Each row was made from one path, in order. Every step used is in the known rows, and no mark comes twice. Write each row's path.
Known rows
m > x > t: [ 1.535 -1.324 -0.776  0.514 -0.276 -2.349  3.473 -1.919  2.132 -0.127
  1.968 -2.852 -1.090 -0.460  0.348  0.658  1.059 -1.288  0.890 -1.152
  1.357]
p > t > w: [-2.232 -1.696  3.380 -1.507 -0.750  1.053  0.187 -0.069  2.075  0.874
  2.933  2.718 -1.478  4.254 -1.385  1.536 -0.712  0.620 -1.148  2.310
  0.399]
a > p > t > v: [-0.605 -2.400 -2.176 -0.176 -0.608 -1.332  1.069  0.085 -1.615  3.033
  3.183 -2.120  0.621  2.480 -1.947 -0.478  1.088 -3.607 -5.407  0.050
  3.325]
v > c: [ 0.040 -0.114  0.729  1.486  0.291  1.362 -1.580 -1.399 -0.159  0.339
 -2.625  1.279  0.091 -1.491 -0.198  0.065 -0.693  0.831  2.414 -0.552
  1.797]
t > w: [-2.667 -0.729  2.763 -1.959 -0.201  1.745 -0.413 -0.066  0.052  2.421
  1.128 -0.012 -1.478  3.670 -0.942  0.720  0.157  2.484 -0.355  1.886
 -2.248]
w > c > p > t: [ 1.700  2.386  0.268 -0.053 -2.748  0.105  0.018  1.916  1.287 -1.742
  3.244  1.584 -0.124  2.310 -2.054 -0.354  0.350 -2.392  3.191  2.333
 -0.027]
c > p: [ 0.479  2.186 -0.502 -3.054 -1.099  2.049 -0.644 -1.376  1.059  0.598
  0.167  0.312  0.502  0.169 -2.988 -1.008  2.715 -0.589  1.014 -0.244
 -2.203]
x > t > v > a: [-0.972 -4.637 -0.317  0.765  2.503  1.190  0.304  0.369 -2.650 -1.439
 -1.333 -3.978  0.939  1.153  0.025 -0.943  0.423 -0.979 -2.914 -1.419
 -0.840]
w > c > p > t > v > a: [ 0.060 -0.875  1.393  1.311 -1.638  0.346 -1.734  3.705 -2.479 -4.081
  0.952  0.155  0.730  4.194 -1.329  0.399 -0.104 -4.460 -2.172  1.377
 -1.595]
a > p > t > v > c: [ 0.607 -1.796 -1.591  2.182  0.306 -1.147 -0.572  0.130 -1.716  1.942
 -0.238  0.892  1.030  0.188  0.031  0.543 -0.074 -3.832 -4.521 -1.704
  4.966]
a > v > c > p > t: [ 0.766  2.018  1.463 -2.219 -0.892  0.017 -1.987 -0.674  4.503 -3.298
 -4.636  5.098  0.458 -2.626 -0.890 -0.609 -0.843 -2.482  2.104 -3.985
  4.392]
c > p > t > v: [ 0.763 -0.931 -0.629 -1.265 -2.213  1.566 -1.635  0.588  1.043 -0.365
  1.139  1.765  3.044  0.963 -3.705  0.307  1.474 -5.796 -3.067 -1.284
  0.522]
v > a > p > t: [-2.302 -1.249  0.993 -1.857  1.043 -1.274  2.019 -2.187 -0.705 -0.030
  1.721 -1.070 -3.276  4.311 -0.195 -0.982  0.987  0.264 -3.827  1.903
  1.395]
t > w > c: [-1.677  0.455  2.900  0.789 -1.212  0.574  0.099  3.316 -1.937  1.599
  2.693 -1.447 -2.154  5.005  0.110  0.636 -1.311  2.669  2.516  4.256
 -2.630]
m > w: [-2.082 -1.966  3.445 -0.339 -1.805  0.076  0.722 -0.411  0.669  1.015
 -0.063  1.403 -1.459  1.002 -2.723  2.593 -0.250  1.461 -1.920  2.032
 -1.603]
w > c: [-0.271  0.804  0.148  1.578 -1.662  0.059  0.233  2.002 -1.859  0.238
  2.182 -3.145 -0.951  2.423 -0.770 -1.032 -0.690  1.382  4.373  3.311
 -0.614]
p > t > w > c > x: [-1.102  1.743  0.708  0.759 -1.727 -1.950  0.786  1.441  0.605 -0.414
  4.946  0.287 -1.804  1.687  1.560  0.289 -2.547  3.616  2.681  5.279
 -1.141]
t > w > c > x: [-1.654  2.677  0.246  0.336 -1.078 -0.866  0.143  1.372 -1.790  1.061
  3.207 -1.989 -1.743  1.069  2.073 -0.472 -1.494  5.499  3.311  4.751
 -3.821]
c > x: [-0.923  1.808 -2.462 -1.313 -0.248 -0.120  0.021 -3.245  0.476  0.986
  1.200 -2.288  0.065 -3.039 -0.260 -2.189  0.668  4.008  2.341  1.672
 -1.246]
p > t > v > c > x: [ 0.528 -1.071 -2.258  3.019 -0.508 -0.945 -2.487 -1.573  0.036 -1.075
 -1.076  2.016  2.998 -4.809  0.934  0.317 -1.867 -1.314 -1.013 -1.116
  3.237]

Which path is each row?
[ 0.597  1.315 -0.857  0.654  3.023 -0.147  0.386 -2.186  0.988  0.835
 -1.573  1.750 -0.356 -4.385  4.006  0.096 -0.926  4.934  2.027 -0.517
 -0.624] -> v > c > x > t > w
[ 2.283  1.580 -3.351  1.480  2.597 -0.563  0.630 -3.518  1.087 -0.376
 -2.096 -0.099  0.818 -7.162  2.937 -1.662 -0.494  3.891  4.136 -1.642
  1.532] -> v > c > x > t
[-2.445 -4.811  1.873  0.743 -0.188  0.829 -1.529  0.424 -1.404 -2.566
  0.273 -0.501  0.462  3.502 -1.526  0.309 -0.651 -2.997 -4.387  0.646
  0.873] -> p > t > v > a
[-0.586 -0.923 -4.920 -0.902  3.870 -2.194  2.550 -2.258 -4.008  1.061
  0.151 -6.468 -0.062 -1.742  2.907 -2.648  1.933  2.053 -5.024 -0.667
 -1.421] -> c > x > t > v > a > p
[-1.314 -0.646  3.869  2.532 -2.751 -1.068  1.416  2.984 -1.544 -0.028
  1.355  0.097 -2.024  2.470 -1.585  2.646 -1.865  1.867  0.868  3.974
 -1.962] -> m > w > c
[ 1.854  2.798  0.528 -1.046  0.516  0.968  1.732  3.147 -0.127  0.782
  2.119 -0.228 -0.958  2.766  0.596  0.076  0.967  0.764  2.778  1.682
 -3.860] -> x > t > w > c > p
[-0.580  1.087  2.745 -3.609 -1.363  1.674 -0.385 -0.082  3.217  0.387
  2.387  4.548 -0.820  3.517 -2.261  1.371  1.335 -1.390 -1.383  0.963
 -1.766] -> c > p > t > w
[ 0.700  1.473  3.242 -1.124 -0.481  1.606 -2.164 -0.163  2.964 -0.570
 -1.083  7.744 -0.231  0.913 -0.322  2.503 -0.131 -1.583 -0.635 -0.377
 -0.065] -> v > c > p > t > w
[-0.681 -3.179 -2.192 -0.503  3.584 -0.533  2.436 -0.241 -4.191  1.231
 -0.337 -5.657 -0.619  2.079  1.105 -1.577  2.152 -0.846 -5.920 -1.370
 -0.149] -> x > t > v > a > p
[ 1.661  0.087 -4.771  3.078  0.353 -1.649  1.186  1.918 -2.714  0.078
  2.291 -5.848  2.214 -3.308  1.936 -2.250 -0.890  1.174  2.557  0.861
 -0.655] -> w > c > x > t > v
[ 0.097 -0.087  1.124  1.117  1.032  0.160  2.315  2.958 -1.026  1.149
  2.711 -2.121 -1.562  3.389  1.436 -0.164 -1.006  2.502  3.520  2.854
 -1.960] -> x > t > w > c
[ 0.724 -1.144  2.649  2.029 -4.460 -1.124 -0.318  5.011 -0.517 -1.484
  2.006  3.405  1.439  2.118 -2.972  3.981 -0.554 -5.044 -3.885  1.962
 -1.274] -> m > w > c > p > t > v
[ 0.798 -1.326 -4.724  0.378  1.543 -0.467  0.883 -1.405 -0.953  1.147
  0.742 -4.528  3.103 -4.726  0.816 -2.212  0.612  0.936 -0.299 -1.528
 -0.068] -> c > x > t > v
[-0.732  1.964  3.697 -3.084 -0.589  0.435 -2.319  0.499  4.380 -1.944
 -4.217  6.750 -0.645 -0.009 -0.009  1.260 -1.337 -1.364  0.147 -2.744
  2.252] -> a > v > c > p > t > w
[ 1.672 -2.916 -2.028  3.358  2.184  1.182 -0.834  0.510 -1.411  0.587
 -3.219 -0.668  2.703 -2.814  0.695  0.020 -0.555 -2.120 -0.195 -3.659
  2.803] -> x > t > v > c
[-2.607 -0.306  0.025 -2.259  1.964 -0.475  1.451 -1.972 -3.015  1.287
  0.398 -3.683 -3.395  3.732 -0.038 -1.613  2.178  2.239 -3.126  1.618
 -1.323] -> v > a > p
[ 1.751  0.560 -0.920  0.881 -0.410  2.486 -3.702  0.468 -1.431  0.275
 -3.998  2.007  3.222 -2.199 -1.398  0.471  1.328 -4.056 -1.589 -3.323
 -0.279] -> t > v > c > p
[ 1.463  2.569  0.033 -0.549 -0.031  2.209 -2.385 -1.578  0.668 -0.272
 -3.432  3.344  0.793 -2.200 -1.267  0.125  1.603 -0.968  1.915 -2.106
 -0.337] -> v > c > p
[-0.886  1.779  0.024 -1.450  2.735 -1.198  0.269 -1.514  2.663 -0.609
 -4.783  0.586 -0.780 -5.347  4.343 -1.209 -2.512  5.382  3.035 -2.714
  1.505] -> a > v > c > x > t > w
[ 4.399 -0.266 -2.123  2.183 -0.403 -1.355 -0.204 -0.177  0.239 -1.042
 -2.524  0.916  2.273 -3.544  1.074  2.387  1.783 -6.125 -2.259 -5.419
  1.107] -> m > x > t > v > c > p
[-0.597  0.856 -1.286 -2.097  2.155 -0.053  1.933 -2.278  1.224  1.706
  1.699 -1.495 -0.749 -1.833  2.115 -0.995  0.492  5.203  1.222  1.080
 -2.549] -> c > x > t > w
[ 0.550  1.913 -2.631 -0.573  2.685 -1.806  0.792 -2.936  2.881 -1.964
 -5.129 -1.041  0.259 -8.076  3.330 -2.931 -1.834  3.954  5.029 -3.872
  3.643] -> a > v > c > x > t
[-1.484  0.340  1.397 -0.186  0.231  0.238 -1.874 -0.691  1.332 -1.213
 -5.602  0.410 -0.414 -2.515  0.294 -1.096 -2.085  1.020  3.221 -3.124
  3.816] -> a > v > c
[-0.340  3.270  2.117 -1.371 -1.606  1.534 -0.555  3.333 -1.130  1.014
  2.065  0.583 -1.252  4.287 -0.845  0.585  0.931  0.979  1.898  3.030
 -4.765] -> t > w > c > p
[ 1.524 -3.395 -1.855  1.869 -0.754 -2.067  1.995  0.096 -0.135  0.380
  1.497 -4.289  1.349 -0.385  0.037  1.295  1.104 -4.146 -2.628 -2.623
  1.420] -> m > x > t > v
[ 2.239  1.623  0.628 -0.337 -0.954  1.280 -1.710 -1.694  3.122 -1.731
 -1.787  5.920  0.940 -1.650 -1.520  0.804  0.369 -2.881  1.071 -1.546
  2.315] -> v > c > p > t
